Each row comes from the steps of one walk. Every step used is in the known rows, and no mark comes twice. Write the walk behind each row, first mark first.
In the rows, 128 means zero.
Known rows:
tulek-pepen: [138 126 131 118 156 112 122 117 125 161 118 121 126 139 110 146 106 101
 135 120 132 149 116 114 113 120 127 134 122]
taki-daki-kila: [118 174  81 141  98 195 137  93 126 143 148 115 107 158 139 132 125 137
  87 120 136 116 153 126 134 138 116 135 109]
pepen-gobu-verafog: [107 111 117 149 135 130 130 140 162 110 117 169 117 137 116 164 135 119
 110 123 122 136 139 145 110 125 154 121 130]
kila-duvudo-pepen-gobu-biket-daki-taki-tulek: [106 138 109 136 224 103 148 104 127 108 152 165  68 136  91 231 180 130
 120 100 158 120 103  84  89 106 179  80 113]
tulek-daki-kila-duvudo-verafog: [ 98  99  58 141 100 182 134 131 147 150 142 145 116 155 113  95 112 107
  64 124 123 112 118 118 124  77 152  96  79]
daki-taki-gobu-kila-duvudo: [108 129  72 108 158 143 156 111 187  88 160 154 132 127 141 116 116 115
 104 120 158 122 186 100 146 116 125 118  94]
gobu-kila-duvudo-pepen-daki-taki: [ 87 155  90 146 138 132 121 109 136  84 139 160  85 112 131 116 155 117
  94 101 115 104 166  86  94 105 139 108  75]
debefu-gobu-daki-kila-duvudo-pepen: [ 85 113  48 145 115 155 134  75 118 119 150 149  99 150 172 153 159 120
  75  86 150  99 142 133 112 128 151  71  55]
taki-daki-kila-duvudo-nozu: [101 150  36 143  74 200 126  97 141 162 174 116  93 162 135 122 127 113
 113 131 111  85 152 123 161 138 136 133  98]
gobu-biket-daki-taki-tulek: [132 175 132 109 192 126 170 103 115  97 138 101  82 140  93 193 151 122
 141 119 153 146 143  97 114 101 135 112 100]
daki-taki-tulek: [129 134 161 109 148 124 149 145 122  88 122  97 101 116 117 160 142 115
 115 145 142 139 133 106 127 115 104 135 124]
debefu-gobu-biket-daki-kila-duvudo-nozu: [112 149  38 135 119 179 157  75 157 164 188 164 100 161 165 167 121 114
 139 103 132 121 141 121 151 124 179  83  43]
debefu-gobu: [140 115 121 122 140 141 139 126 130 112 142 160 151 126 165 150 126 148
 112 128 139 136 121 137 133 142 142 128  97]
daki-kila-duvudo-pepen-gobu-biket: [ 78 118 100 157 154 128 130  87 171 162 150 176  83 143 141 188 130 120
 103  86 154 126  91 119 107 115 176  58 114]
tulek-kila: [134 134 127 165 131 140 126 129 132 152 120 133 118 123 121 129 103 148
 149 139 133 145 154 118 109 115 118 104 133]
daki-taki-tulek-kila-duvudo-verafog: [120  87 113 150 159 137 145 149 171 119 110 108  95  98  98 151 110 130
 115 159 151 131 145  79 117  84 134  97 120]
pepen-daki-kila-duvudo-verafog: [ 73 113  66 159  92 174 118 127 158 138 112 137 110 117 124 105 128 133
  70 110 113  99 111 102 121  91 163  98  66]
duvudo-pepen-tulek-daki-taki-gobu: [132 151 134 108 174 146 138 117  98  77 148 151 137 147 102 125 183 127
  98  86 128 105 170  85 126  99 118 111  75]
daki-taki-tulek-nozu: [150 157 176 107 142 134 160 161 117 106 142 109  79 105 102 149 140 101
 125 147 145 121 133 107 146 111  64 147 149]
duvudo-pepen: [128 126 129 137 145 105 125 107 124 127 133 133 108 121 135 143 156 123
 125 103 118 113 135 118 104 120 134 113 119]
tulek-pepen-duvudo-verafog: [121 144 110 140 140  93 129 108 144 158 105 141 131 105  91 113 108 118
 100 126 129 121 109 114 114 100 159 122 122]
biket-daki-taki: [146 181 103 133 127 146 149 118 119 105 139 137 115 141 107 123 165 120
 120 125 124 127 174  93 114 115 128 143  92]
taki-gobu-kila-duvudo: [ 98 111  67 114 172 138 143 107 172 121 157 159 138 125 145 132 102 129
 120 118 155 114 160 120 150 123 139 110 114]
duvudo-verafog: [133 102 112 137 127 121 140 127 162 125 118 121 131 116 122 113 121 127
 111 127 122 115 130 122 131 104 143 126 107]
taki-gobu-biket-daki-kila-duvudo-verafog: [101 134  23 128 171 160 171  70 201 149 157 143 107 149 124 151 119 134
 101  83 156 108 149  99 134  86 185  71  48]
gobu-verafog: [114 126 117 123 127 137 137 119 161 106 113 123 115 133 127 138 128 107
 122 119 110 139 170 139 113 114 135 125 115]
biket-daki-kila-duvudo-nozu: [103 161  37 151  77 178 135 106 132 181 170 144  98 150 131 124 137  96
 134 124 109  95 156 109 152 117 151 113  81]
daki-kila: [112 148 114 140  87 160 143 113 137 151 130 123 113 132 149 125 118 115
 106 122 133 136 132 130 133 121 114 113 112]
tulek-kila-duvudo-pepen: [111 107  99 170 153 122 108 110 144 159 130 151  99 116 126 147 131 137
 140 117 131 118 146  96  93 108 147  76 129]
tulek-pepen-gobu: [129 116 128 143 164 105 117 141 121 165 122 165 121 139 102 169 112 114
 118 124 137 146  85 125 108 132 143 128 141]
debefu-gobu-kila-duvudo: [107 111  80 128 148 147 143 111 156 124 157 184 150 119 183 147  95 132
 110 130 161 131 142 133 146 139 153 109  97]
kila-duvudo-pepen-daki: [ 86 116  98 147 147 122  90 122 112 118 128 152  99 111 113 141 174 142
 111  95 103  88 108  95  92 111 166  98  91]

Write each row's walk:
[ 79 114  83 149 159 152 124 106 135 154 166 192  79 179 114 173 137 119
  81  86 141 122  77 119  89  95 176  52 104] => tulek-daki-kila-duvudo-pepen-gobu-biket
[110 132 146 120 183 113 113 140  71 138 106 103  97 118  82 188 133 127
 125 119 122 131  80 101  99 106 124 129 107] => taki-tulek-pepen-daki
[106 142  75 136  87 175 149  94 109 110 141 130 116 157 169 139 134 125
  81 105 155 124 151 158 131 134 123 101  55] => debefu-gobu-daki-kila
[ 85 179  83 153 121 189 119  66 116 163 143 135 129 138 140 158 157 131
  99 100 148  89 144 100 145 141 144 102 112] => taki-daki-kila-duvudo-pepen-tulek
[ 91 154  52 182 136 150 128 106 128 173 150 207  97 140 128 173 171 128
  92  95 136  94 117 101  96 119 179  82 101] => biket-daki-kila-duvudo-pepen-gobu
[ 92 155  79 140  82 160 140  98 106 127 125  98  90 164 131 115 135 108
  95 108 140 118 154 152 125 120 107 102  93] => gobu-daki-kila
[139 131 105  97 151 161 145 143 122  71 162 143 125 166  94 101 155 129
  81 114 120 124 159 100 117  94 113 129  80] => tulek-daki-taki-gobu
[133 136 156 144 149 136 149 145 124 112 114 102  88 111 110 163 119 136
 133 156 149 153 158  98 110 101  96 113 133] => daki-taki-tulek-kila
[116 162  42 117 166 156 166 101 164 100 169 173 127 138 127 126 134 121
 111 114 153 114 201  90 135 110 137 119  77] => biket-daki-taki-gobu-kila-duvudo
[112 146 107 148 120 107 137 121 153 124 115 147 130  96 110 100 126 147
  99 134 130 101 123 125 132 105 164 116 127] => pepen-duvudo-verafog
[ 96 129 129 139 153 121 110 104 120 144 124 150 147 106 129 146 159 125
 145 105 141 100 124 100 140 132 157  96 132] => kila-duvudo-pepen-tulek
[ 89 140  79 170 107 138 130  99 106 127 135 147  69 156 129 154 171 119
  74  88 139 100 132 151  94 123 131  86  95] => duvudo-pepen-gobu-daki-kila
[112 113 109 172 136 147 120 123 157 165 100 139 157  98 111 126  99 148
 145 142 150 120 143 100 149 105 158  83 128] => pepen-tulek-kila-duvudo-verafog
[140 186 112 119 159 136 159  92 141 107 141 126  99 154 107 143 145 121
 135 105 138 146 165  96 109 110 143 116  86] => gobu-biket-daki-taki
[ 91 126  95 185 150 133  86 121 115 141 122 162  90 108 109 143 150 163
 126 107 107 103 130  85  72  98 156  78 103] => tulek-kila-duvudo-pepen-daki
[ 78 114  95 115 131 179 134 141  95 148 145 129 102 157 106 156 121 111
  86 137 144 121  87 117 127  93 130  89 119] => taki-tulek-daki-kila-duvudo
[128 159 135  88 180 157 154 109 125  75 150 131 142 167  92 132 145 132
 115  97 152 139 151 100 146  97 128 102  82] => pepen-tulek-daki-taki-gobu-biket
[129 118 151 109 190 102 132 126 100 157 119  96 108 124 101 189 113 100
 140 132 145 149  95 114 116 116 117 130 141] => taki-tulek-pepen
[ 92 134 107 141 133 130 102 127 129  84 126 147  90 115 110 120 190 125
  90  97 103 100 131  74  90 104 154 110  81] => kila-duvudo-pepen-daki-taki
[ 74 119  34 118 118 171 136  93 137 115 146 121 104 163 125 124 143 122
  82  94 157  95 150 134 141 117 130  83  78] => taki-gobu-daki-kila-duvudo
[141 189  68 122 159 151 179  95 148  93 164 158 122 142 131 125 140 129
 112 111 144 123 222  99 130 114 116 137  70] => biket-daki-taki-gobu-kila
[ 99 129  96 178 239 114 132 101 119 168 138 178  63 131  90 252 143 167
 155 113 167 124 100  98  80 100 184  44 133] => taki-tulek-kila-duvudo-pepen-gobu-biket-daki
[105 152 144 126 164 134 120 154 102  94 146 143  48  92  87 161 185 115
 107 114 116  84 111  75 111  93 103 119 118] => kila-duvudo-pepen-daki-taki-tulek-nozu
[104 102 100 136 153 111 112 111 140 135 139 149 110 119 133 145 157 118
 124 105 124 103 121 105 114 117 157 103 125] => kila-duvudo-pepen
[138 144 127 117 119 155 135 149 106  86 144 135 116 165  96  95 147 108
  91 131 114 138 144 109 104  97 116 135  94] => tulek-daki-taki
[ 94 125  98 142 146 148 135 131 104  95 115  83  69 137  86 162 138 123
 122 146 160 122 158 106 108 101 112  90 118] => gobu-daki-taki-tulek-kila-duvudo
[143 190 150 128 196 131 172 142 118 123 158 159  59 135  72 207 152 126
 133 129 161 125 112 108 126 106 113 118 142] => pepen-gobu-biket-daki-taki-tulek-nozu
[125 157 158 177 148 128 119 101 107 159 108 142 131 105 127 152 137 149
 164 116 138 125 164 104 118 120 124  87 132] => duvudo-pepen-tulek-kila
[128 143 124 127 241  98 148 110 100 171 129 144  88 153  73 252 122 129
 146 110 162 152  74 112 102 111 160 101 126] => taki-tulek-pepen-gobu-biket-daki
[ 86 124  86 142 102 193 132 123 129 156 122 150 154 146 109 107 116 109
  83 121 136 106 121 114 149  87 156  87  88] => pepen-tulek-daki-kila-duvudo-verafog
[126 115 130 162 158 101 120 132 132 131 135 174 109 124 126 165 160 143
 112 108 128 112 105 125  99 132 151 109 134] => duvudo-pepen-gobu
[133 169 132 164 204 135 163 125 121 128 130 150  70 141  81 221 129 155
 144 138 163 160 134  95  91 100 141  86 120] => pepen-gobu-biket-daki-taki-tulek-kila
[128 159 134 140 223 102 162 104 117 102 141 151  61 136  93 227 182 137
 120  98 149 128 119  95  86 103 157  94 105] => duvudo-pepen-gobu-biket-daki-taki-tulek
[139 136 163  99 172 110 144 132 112 122 115  89  97 125  97 179 124  87
 121 135 143 159 119  93 111 110 101 142 124] => daki-taki-tulek-pepen
[ 94 126  95 107 173 160 132 105 143  61 141 164 129 152 104 136 188 105
  90  84 118 108 196  85 120  84 150  93  74] => kila-duvudo-pepen-tulek-daki-taki-gobu-verafog
